Each row was made from one walk, in order. Every step used is in the known rows, and no mark comes twice. Write each row's walk.
Known rows:
E K V:  1.35  1.41  0.30  0.27  1.34  1.62 -0.24  2.59  1.18 -0.15 -0.47 -1.02 -1.29  0.45 -0.01 -4.77  4.02 -2.48  2.14  0.98  0.34  0.15
X U R: -2.45  2.56 -0.88  2.31  2.10  0.92 -0.92  1.50  1.34 -1.24 -1.28  3.25  0.54 -1.17  0.04 -3.83  7.24 -2.67  0.48  1.12  1.41  0.25
U R X V:  0.26  2.86 -2.25  1.52  1.54  0.81  0.51  3.14  2.18  0.07 -2.91  2.49 -1.58 -0.09 -0.88 -1.18  5.59 -1.71  0.85  2.06 -1.21 -1.29
K V Q:  0.18  0.40 -2.28  1.03  1.52  0.58 -0.46  2.46  0.60 -0.81 -0.53 -1.31 -1.42  1.74  0.22 -4.14  4.12 -4.05  2.15  3.12 -1.11  0.38
U R X: -1.41  2.82 -1.64  1.64  1.49  0.75 -1.58  3.29  1.06 -0.39 -2.21  3.67 -1.29  0.41 -1.79 -3.53  6.65 -1.73  1.40  1.16 -0.67  0.63
R X V Q:  0.47  0.70 -3.59  1.92  2.53  0.42  0.02  3.16  1.97 -0.84 -2.34 -0.09 -2.01  1.42 -0.21 -1.99  2.46 -3.50  1.68  3.52 -2.41 -0.26
R X V:  0.95  1.65 -3.21  1.06  2.57  1.09  0.89  2.80  2.32  0.34 -2.83  1.88 -2.25  0.55 -1.58 -1.64  4.04 -1.45  1.03  1.14 -0.89 -0.95
E X V:  1.49  1.42 -2.34  0.94  3.03  0.42  2.55  2.16  2.81 -0.21 -3.16  1.89 -1.63 -0.28 -1.17 -1.46  4.08 -3.30  2.65  2.29 -0.91 -1.82
K V R X: -1.07  2.40 -1.27  0.72  0.89  1.46 -0.73  2.78  0.35  0.82  0.77  1.33 -3.20  1.42 -1.93 -4.19  6.24  0.56  2.61  1.18 -2.64  0.12
E R:  0.92  3.08 -1.68  0.52  0.65  1.98 -0.64  3.16  1.86 -1.57 -2.40  0.23  0.71 -0.35  0.47 -4.21  4.34 -2.26  1.92  1.58 -0.54 -0.35
K V E X:  0.04  0.99 -1.90  0.74  1.61  0.40  1.25  3.13  1.08  0.38 -1.47  1.53 -2.19  0.40 -1.23 -3.42  6.26 -2.04  2.50  1.49 -0.76  0.06
X U R V E: -1.66  2.43 -2.48  2.25  1.04  0.02 -0.02  3.26  0.04 -0.23 -0.59  2.25 -0.61 -1.05  0.48 -3.32  5.92 -0.87 -0.47  1.03  0.16  0.97
X U: -1.58  0.17 -2.59  1.84  4.22  1.53 -0.20  0.93  1.59 -0.84 -0.58  2.46 -0.96 -0.21 -1.01 -4.46  4.66 -1.89  0.97 -0.43  2.25  1.12
R X: -0.40  1.23 -2.95  1.08  2.83  1.34 -1.19  2.99  1.30 -0.04 -1.98  2.93 -2.51  1.24 -2.70 -4.21  4.69 -1.21  1.53  0.08 -0.31  1.06
X U R V: -1.66  1.99 -1.77  2.84  2.40 -0.50  0.26  1.98 -0.19 -0.35 -0.14  2.05 -0.44 -0.85 -0.81 -2.18  5.03 -2.01  1.23  1.80  0.25  0.29
U R V Q: -0.52  1.74 -2.18  2.62  1.51 -0.88 -0.37  3.02  0.06 -1.57 -0.99  0.24 -0.45  0.27  0.52 -2.86  3.49 -4.37  2.00  4.46 -1.90  0.27
V U R: -2.16  2.20 -0.12  2.36  2.00  0.12 -1.76  2.14  2.25 -1.73 -1.27  2.62 -0.59 -0.27  0.43 -4.70  7.12 -2.58  0.21  1.65 -0.16 -0.03
R V E:  0.19  1.84 -3.08  1.02  1.48  0.34  0.45  3.64  0.26 -0.04 -1.18  1.69 -1.69 -0.22  0.00 -4.12  4.59 -1.28 -0.06  0.36 -0.35  1.10
X U R V Q: -1.58  1.06 -2.44  3.33  2.29 -0.89 -0.49  2.42 -0.09 -1.46 -0.15  0.15 -0.36  0.19  0.44 -2.42  3.28 -3.80  1.92  3.97 -1.53  0.69
U R X V E: -0.41  3.22 -2.83  1.31  0.32  1.17  0.14  4.20  2.02  0.10 -3.11  2.50 -1.56 -0.42  0.44 -2.65  6.44 -0.76 -0.71  1.34 -1.13 -0.23

Which walk is each row?
 0.09  1.75 -2.20  0.04  0.24  1.45  0.07  3.28  0.78  0.46 -0.92  0.95 -1.76  0.39  0.34 -5.10  6.71 -0.97 -0.08  0.36  0.29  0.72 => K V E
-2.59  2.06 -0.77  2.70  2.56  0.21 -0.15  1.50  1.42 -1.10 -1.35  3.58  0.06 -0.98 -0.84 -2.85  7.14 -3.08  2.01  2.09  0.71 -0.15 => E X U R
-2.31 -0.04 -3.29  2.38  4.37  1.28 -0.96  1.70  1.02 -0.24 -0.53  2.78 -2.09  0.84 -2.55 -3.39  4.63 -0.57  1.46 -0.53  1.29  1.51 => R X U
-2.85  2.15 -0.84  2.48  1.46  0.09  0.15  2.27  0.73 -0.33 -0.64  2.54 -0.29 -0.77 -0.35 -2.60  8.27 -1.91  1.55  2.17  0.50 -0.06 => K V E X U R
-2.86  1.09 -2.20  2.23  3.41  1.45 -0.88  1.52  1.03 -0.19  0.82  2.59 -2.36  0.44 -1.98 -3.91  5.38  0.48  1.88  0.01 -0.41  1.12 => V R X U
 0.49  3.62 -0.80  0.33  1.13  1.59  1.35  1.91  2.46 -0.45 -0.97  1.27 -1.42 -0.90  0.70 -3.99  5.62 -1.45  1.43  1.95 -2.51 -1.70 => X V R
-2.60  1.64 -1.27  2.62  2.37  0.18 -2.36  3.00  1.51 -0.66 -1.10  3.16 -2.34  1.09 -1.59 -3.54  6.46 -1.02  1.03  1.22 -1.08  0.75 => V U R X
-0.48  0.12 -2.01  1.98  3.94  0.47  0.12  1.60  3.35 -1.00 -1.37  0.98 -2.37  0.65  0.05 -2.89  3.95 -1.75  0.32  1.18 -0.50 -0.74 => X V U
-0.90 -0.24 -2.47  2.36  3.91  0.11 -0.42  2.28  3.13 -0.40 -1.23  1.12 -3.35  1.28 -1.03 -2.14  3.93 -0.73  0.69  1.09 -1.37 -0.35 => R X V U
 1.21  2.32 -1.10  1.14  1.44  1.82 -0.16  4.34  2.67 -0.77 -2.87  0.29 -1.68 -0.46  0.93 -3.72  2.65 -1.46  0.82  0.71 -1.10  0.42 => R X V E K
-0.68  0.47 -2.41  2.47  2.98  0.47 -0.64  2.83  2.87 -0.79 -1.21  0.14 -2.56  1.16 -0.38 -1.46  3.58 -0.28  1.08  1.76 -2.20 -0.65 => E R X V U
-2.06 -0.10 -2.43  2.13  3.30  0.51  1.03  1.90  0.83  0.18 -0.14  1.79 -2.00  0.06 -1.31 -2.85  5.97 -1.08  2.15  0.79  1.05  0.71 => K V E X U
-2.21  1.01 -3.10  2.27  1.77  1.80 -0.95  3.07  0.25  0.21  0.34  0.43 -1.57  0.80 -1.14 -2.19  5.31  1.15  1.43  0.65  0.12  1.33 => K V E R X U
-0.26  2.81 -1.48  1.92  1.36 -0.61  0.18  2.61  0.04 -0.37 -1.08  2.13 -0.38 -0.69 -0.59 -2.91  5.19 -2.72  1.20  2.15 -0.61 -0.18 => U R V
-0.63  2.11 -1.93  1.95  1.56 -0.62  1.39  3.62  0.57 -0.23 -1.86  2.80 -1.35 -0.63 -1.02 -2.61  5.75 -2.44  2.38  2.27 -1.45 -0.14 => U R V E X
-1.66  1.70 -1.63  3.13  2.74 -0.99  0.87  2.06 -0.25 -0.25 -0.22  2.39 -0.74 -0.72 -1.49 -1.44  5.01 -2.25  2.45  2.43 -0.36 -0.05 => E X U R V
 0.63  3.17 -1.93  0.32 -1.23  2.01 -0.31  4.22  0.88 -0.63 -1.26 -1.09  0.12 -0.05  1.45 -3.80  5.82 -0.64  0.96  1.73 -0.99 -0.20 => K V E R
-2.90  2.30 -1.20  2.63  2.00  0.26 -0.12  2.23  1.32 -1.08 -1.52  3.55  0.05 -1.28 -0.14 -3.11  7.90 -2.48  1.15  1.72  0.49  0.28 => V E X U R
-1.82  0.77 -2.35  3.66  2.86 -1.38  0.32  2.57 -0.17 -1.41 -0.30  0.47 -0.81  0.27 -0.30 -1.61  3.32 -4.17  3.20  4.65 -1.95  0.26 => E X U R V Q
-1.41  2.42 -0.45  2.38  2.01  0.00 -0.67  2.00  2.93 -1.34 -1.73  2.17 -0.68 -0.52  0.93 -2.80  6.55 -2.51 -0.07  2.51 -0.78 -1.14 => X V U R
 0.61  1.26 -2.88  2.19  1.35 -0.01 -0.21  3.55  0.15 -1.68 -0.90 -1.68 -0.30  0.78  0.78 -2.50  1.47 -3.59  2.90  4.21 -2.58  0.16 => E R V Q
-2.57  1.50 -1.11  2.40  1.68  0.26 -2.15  3.03  0.99  0.05 -0.39  2.08 -2.43  1.44 -1.69 -2.94  6.92 -0.42  1.26  1.58 -1.22  0.34 => K V U R X
 0.99  2.36 -2.95  0.39  1.15  1.45  1.00  3.35  2.44 -0.22 -2.97  1.83 -1.22 -0.70  1.02 -3.80  5.31 -1.79 -0.90  0.62 -0.10 -0.27 => X V E
-1.11 -0.48 -1.98  2.56  4.16 -0.67 -0.41  1.86  1.28 -0.73  0.38  0.78 -2.71  1.02 -1.07 -3.32  3.18 -1.28  1.22  0.92 -0.79  0.67 => R V U
 1.30  2.49 -2.98  1.20  1.40  1.58  0.69  3.64  2.37 -0.07 -2.89  0.45 -1.28  0.20 -0.73 -0.82  3.57 -1.06  1.79  2.11 -1.84 -1.39 => E R X V
